Each row comes from the steps of one walk. Every step used is in the known rows, and no mark comes twice. Write the walk behind each row, first mark first.
Known rows
duve-leped-pudun-keku-zana: [-14.6  14.8 -11.6 -18.3 -34.8  33.3 -43.6  -5.3  23.4  -1.8  22.4  64.0
 -38.3   1.3   4.6 -10.1  13.2 -46.3  17.2 -10.7 -29.9  30.5  10.8]
leped-pudun-mizap-zana: [ -3.6   3.9  22.7  -7.3  10.6  -8.1 -12.5  28.2  15.7  -4.7  12.9  25.5
  12.0 -19.9  -0.9   3.9 -16.8 -15.4 -20.7 -14.3  23.2   2.9  22.4]
podod-zana-keku-pudun: [-23.3 -17.7  12.2 -60.5  14.5  34.2 -30.4  14.2   6.0  -2.3  16.9  31.0
 -22.0  12.4  -3.5  -6.5  15.7 -44.7   3.8  27.2  -3.1  42.6  12.6]
zana-podod-pudun: [-21.3   1.1  27.9 -31.4 -17.1  -5.0 -29.2  14.2  19.7 -13.8  19.1  36.5
  -7.8  -5.3   5.3 -12.9  -4.4  -9.6   0.6   6.4   1.6  -2.6  11.7]
leped-pudun: [-10.3  17.0  10.2 -29.7  -7.5 -18.3   0.6  19.5  14.2   6.0  -4.9   3.7
  12.6 -19.0   9.9   6.6 -11.9 -20.8  -3.2   1.1   5.6   2.4  13.7]
leped-pudun-mizap-zana-podod: [-17.6  -4.1  50.5  -8.6   5.9  -2.0 -37.0  23.8  39.7  -3.9  24.7  36.8
   2.6 -28.4  -7.4 -10.5 -23.1 -19.3 -11.8  -9.2  30.3   4.3  28.0]
keku-pudun-mizap: [  8.7 -26.4   2.2 -21.0  13.8  43.1 -10.9 -10.3  -6.6   0.4   9.4  32.1
 -17.0  23.1 -15.4  -0.1   6.2 -22.2  -7.1   3.4 -18.8  15.5  22.8]
zana-keku-pudun-mizap: [  1.8 -20.7  16.0 -40.2  19.5  34.2 -22.5  -1.8  -4.9  -0.9  13.6  29.7
  -8.3  12.8 -13.0  -0.6   4.3 -32.5  -4.5  10.7 -14.7  30.4  18.7]
duve-pudun-mizap-zana-podod: [-20.5 -19.0  36.6  -7.8  -7.3   1.0 -32.7  36.4  32.2   2.4  33.6  27.4
  -1.4 -10.8  -9.4 -16.8 -21.1  -6.8   4.4 -11.6  33.4  10.0  26.5]
mizap-zana-keku-pudun: [ -6.2  -5.0  16.4 -42.0  22.6  31.8 -25.5  11.4   1.6   1.1  19.4   1.0
  -8.7   1.5 -11.2 -14.7  -2.7 -11.4  14.4  10.5  19.3  56.8  24.3]
nelidu-pudun-duve: [-14.6  -5.6 -32.0   1.2  -6.1  17.1  -5.7   2.8  -8.4   6.4  -3.5  11.0
  10.5 -32.1   2.4   2.4   9.7 -36.4   0.7   0.1  11.3  -4.9  -7.4]
mizap-zana-keku-pudun-duve-leped: [ -8.4 -21.3   5.8 -22.9   1.6  43.1 -59.2  10.6  -7.7  -2.3  36.7  31.5
  -2.3  13.1 -15.8  -6.1  15.8 -31.4  34.9   5.2  39.4  34.7  24.4]
leped-duve-pudun: [-30.5  18.0   0.8 -35.8 -22.3  -1.5  -3.1  40.2   6.9  13.8  12.2   8.9
  22.9  11.2  -6.8  19.9  11.4 -26.8  17.5   5.3  19.9   3.8  19.8]
bamalis-zana-keku-pudun: [  1.4  -5.1  -8.9 -15.6   5.8  34.9 -20.5  -3.6 -25.3   7.7  -1.6  17.8
  -1.5  -1.2 -26.7 -22.6   8.2 -11.1   5.4   4.6 -23.3  39.3  22.0]
podod-pudun-keku-zana-mizap: [ -9.4  -0.1  -0.8 -28.8  -7.7  33.4 -34.7  -9.3   2.2 -26.7  31.6  84.5
 -50.4  10.5   9.3 -41.0  36.1 -42.3   0.3  -1.7 -38.9  42.2  -3.8]
duve-pudun-keku-zana: [-12.1  -3.6 -35.3 -22.6 -27.0  25.7 -11.9  12.1   3.5  12.0  22.6  45.1
 -36.4   3.4   3.8 -25.3   4.0 -40.2  25.8  -3.9 -24.6  37.1   4.7]
pudun-duve-leped: [ -3.1 -15.9 -10.7  20.0 -21.5  11.1 -33.7   0.3  -9.3  -3.8  18.4  29.8
   6.1  11.7  -4.7   8.7  18.6 -20.7  20.0  -4.7  20.3 -21.6   0.0]
mizap-zana: [ 0.4  0.8  7.0 10.1 10.7  3.7 -7.7 10.9  4.3 -4.4 11.1 -3.2 -1.0 -5.2
 -5.1 -8.8 -5.7 13.9  1.2 -7.7 26.2 13.4  7.5]
keku-zana-podod-pudun-mizap: [-25.0 -16.6  11.8 -24.0 -14.9  20.1 -36.4   9.3  11.2 -17.4  46.6  89.7
 -16.9   7.2 -13.5 -13.5  16.1 -39.3 -20.5   2.1 -23.1   6.5   6.2]
nelidu-pudun-mizap-zana: [-12.2  -1.1   0.9  10.7  14.0  25.6 -13.3   4.5  15.2  -8.6   3.6  12.5
  -2.0 -28.2  -5.1  -0.5  -3.0  -4.2 -27.7 -17.9   6.3  15.9   7.3]
keku-pudun-duve-leped: [ -2.2 -27.9 -14.3 -15.1 -15.2  48.6 -40.0  -8.6 -12.6   2.8  21.4  36.5
 -11.4  30.0 -13.5   3.6  23.9 -34.7  30.8   6.1   9.8   6.8  21.1]
nelidu-mizap-zana-podod-pudun-duve: [-17.8 -14.6  13.3  10.1 -10.2  -5.1 -55.4  31.0  -1.0 -19.4  51.9  35.2
  18.3 -18.1 -24.3 -37.3 -20.4 -25.4  21.9  -0.3  43.9 -33.5   3.1]

Which walk is each row?
[ -3.4  18.0  10.6 -12.6 -29.3  14.2 -41.3  -2.2  28.9  -3.7   0.9  35.2
 -29.1  -5.7  17.9  -2.1  -6.6 -25.1  21.0 -14.2 -12.4   8.0  19.4]  duve-leped-pudun-keku
[ -0.7  -0.3 -13.2 -17.4 -22.4   6.2  -9.2  15.7   9.8  10.2   1.3  16.0
 -28.0  -4.8  16.8 -18.4 -15.2 -19.5  28.8  -6.6  -7.9  15.3  12.0]  duve-pudun-keku
[-13.2  -6.3  34.5   8.6   5.4   9.9 -31.4   6.7  27.7  -4.0  22.7   7.9
 -10.5 -15.3 -11.2 -23.0 -11.7  10.6   9.6  -3.2  33.0  15.0  12.9]  mizap-zana-podod
[-23.8   3.8  13.3 -13.0  -4.2   7.7 -15.8  49.3   8.9   2.8  30.2  30.9
  23.4   9.8 -17.5  16.8   6.1 -20.6   0.7  -9.1  37.9   4.2  29.4]  leped-duve-pudun-mizap-zana
[-18.3  11.4  18.7 -22.7 -22.8  38.3 -57.6 -14.9  33.2 -14.7  27.8  72.1
 -45.7   4.1   6.4 -25.3  33.1 -51.5  12.5 -11.3 -31.2  48.2   8.9]  duve-leped-pudun-keku-zana-mizap
[-24.8  -8.3  28.2   9.3   8.3  32.6 -36.6   1.3  39.4  -8.5  15.1  23.2
 -12.1 -37.1 -12.2 -14.1  -8.8  -7.6 -18.7 -14.6  13.5  16.7  12.9]  nelidu-pudun-mizap-zana-podod
[-27.9  12.7 -30.9 -29.5 -29.6  38.4 -18.5  22.0   3.1  13.6  30.3  59.6
 -22.1  14.2 -10.4  -5.1  26.0 -57.9  30.2   2.3 -12.8  32.6  12.7]  leped-duve-pudun-keku-zana
[-24.4  -1.7  59.9  -2.7 -15.5   8.7 -64.2  17.7  51.9 -11.2  33.0  46.5
  -2.9 -11.7  -8.3  -1.0 -11.8 -12.4  -3.0 -18.6  28.3   4.0  33.2]  duve-leped-pudun-mizap-zana-podod
[-14.0  -6.6  21.6 -23.3   4.2 -14.6 -20.3  47.7  10.0   1.3  26.0  13.8
  17.0 -13.1   0.6  -3.9 -16.8 -14.0  -1.1  -8.4  30.2  23.7  17.1]  duve-pudun-mizap-zana-keku
[-32.1  -2.2   5.7 -36.8 -22.3  14.3 -31.1  11.5  14.3 -12.0  41.1  64.4
 -18.3   1.9  -7.9 -20.7  14.7 -30.5  -2.7   9.1 -15.1  19.6   4.5]  keku-zana-podod-pudun
[ -5.8   8.7  19.3   9.4  14.0 -10.3 -31.1  18.8   1.6 -10.9  27.0 -24.9
  23.1 -18.1 -23.5 -25.1 -26.0  -0.2  12.3  -3.4  22.2   4.7  -7.3]  nelidu-mizap-zana-keku
[-23.7   3.2   6.4 -22.8 -15.9   4.6  -8.2  38.6   5.1   7.7  18.6  34.5
  24.0  15.4 -12.6  25.7  12.2 -34.4  -1.0  -1.3  12.5 -10.1  21.8]  leped-duve-pudun-mizap
[ -0.3  -7.7  26.2   5.4  23.7  -0.1 -23.7  17.3   2.7 -11.1  20.9  19.1
   8.6 -11.5  -7.9  -3.8  -6.4  -4.9 -14.1  -7.9  22.5  15.4   4.5]  pudun-mizap-zana-keku
[-37.1  -2.8  41.3 -14.0  -9.1  13.9 -40.2  45.7  32.5   3.9  41.5  42.4
  13.2   0.8 -24.0   3.4   1.2 -24.4   8.5  -4.5  45.2   5.1  34.8]  leped-duve-pudun-mizap-zana-podod
[ -7.0  -0.6 -10.5 -15.8  -9.2 -17.6  -6.1  25.7  -6.9   9.6   5.5  23.6
  24.8 -24.0   6.2   5.9  -4.0 -47.9   8.4   5.3  27.8 -18.1   7.5]  leped-pudun-duve
[ -1.9 -23.9  -3.9 -28.8  22.3  31.8 -31.0  16.9 -20.3   4.9  27.9  21.6
   3.4  -3.0 -14.9 -15.4   4.9 -37.5  26.5  13.4  41.7  35.8  19.1]  mizap-zana-keku-pudun-duve
[  7.4 -26.0   9.6 -11.1  24.5  46.8 -19.1   1.4  -1.4  -4.1  21.0  28.9
 -17.4  18.1 -19.8  -8.9   1.1  -8.6  -6.3  -3.8   6.4  28.4  30.2]  keku-pudun-mizap-zana
[-31.0   9.2  26.7 -31.2   1.6  -1.6 -27.4  57.6   9.5   2.5  33.8  28.3
  32.5  -0.8 -14.6  16.4   4.8 -31.2   2.9  -2.6  42.2  19.2  25.5]  leped-duve-pudun-mizap-zana-keku
[ -6.9   6.7  19.7  -8.1  16.4  -5.9 -19.2  19.1   5.0  -4.5  14.8  -5.2
   8.6 -16.5  -1.9  -9.8  -8.1   2.3   3.8  -0.9  29.9  28.1   3.8]  mizap-zana-keku
[-17.7  19.5  19.4 -24.7 -27.3  -6.9 -28.1  12.8  27.1  -1.4   4.2  13.5
   6.7  -2.4   9.7  15.9  -1.6 -14.7   4.9  -7.2   3.2   1.7  18.9]  duve-leped-pudun
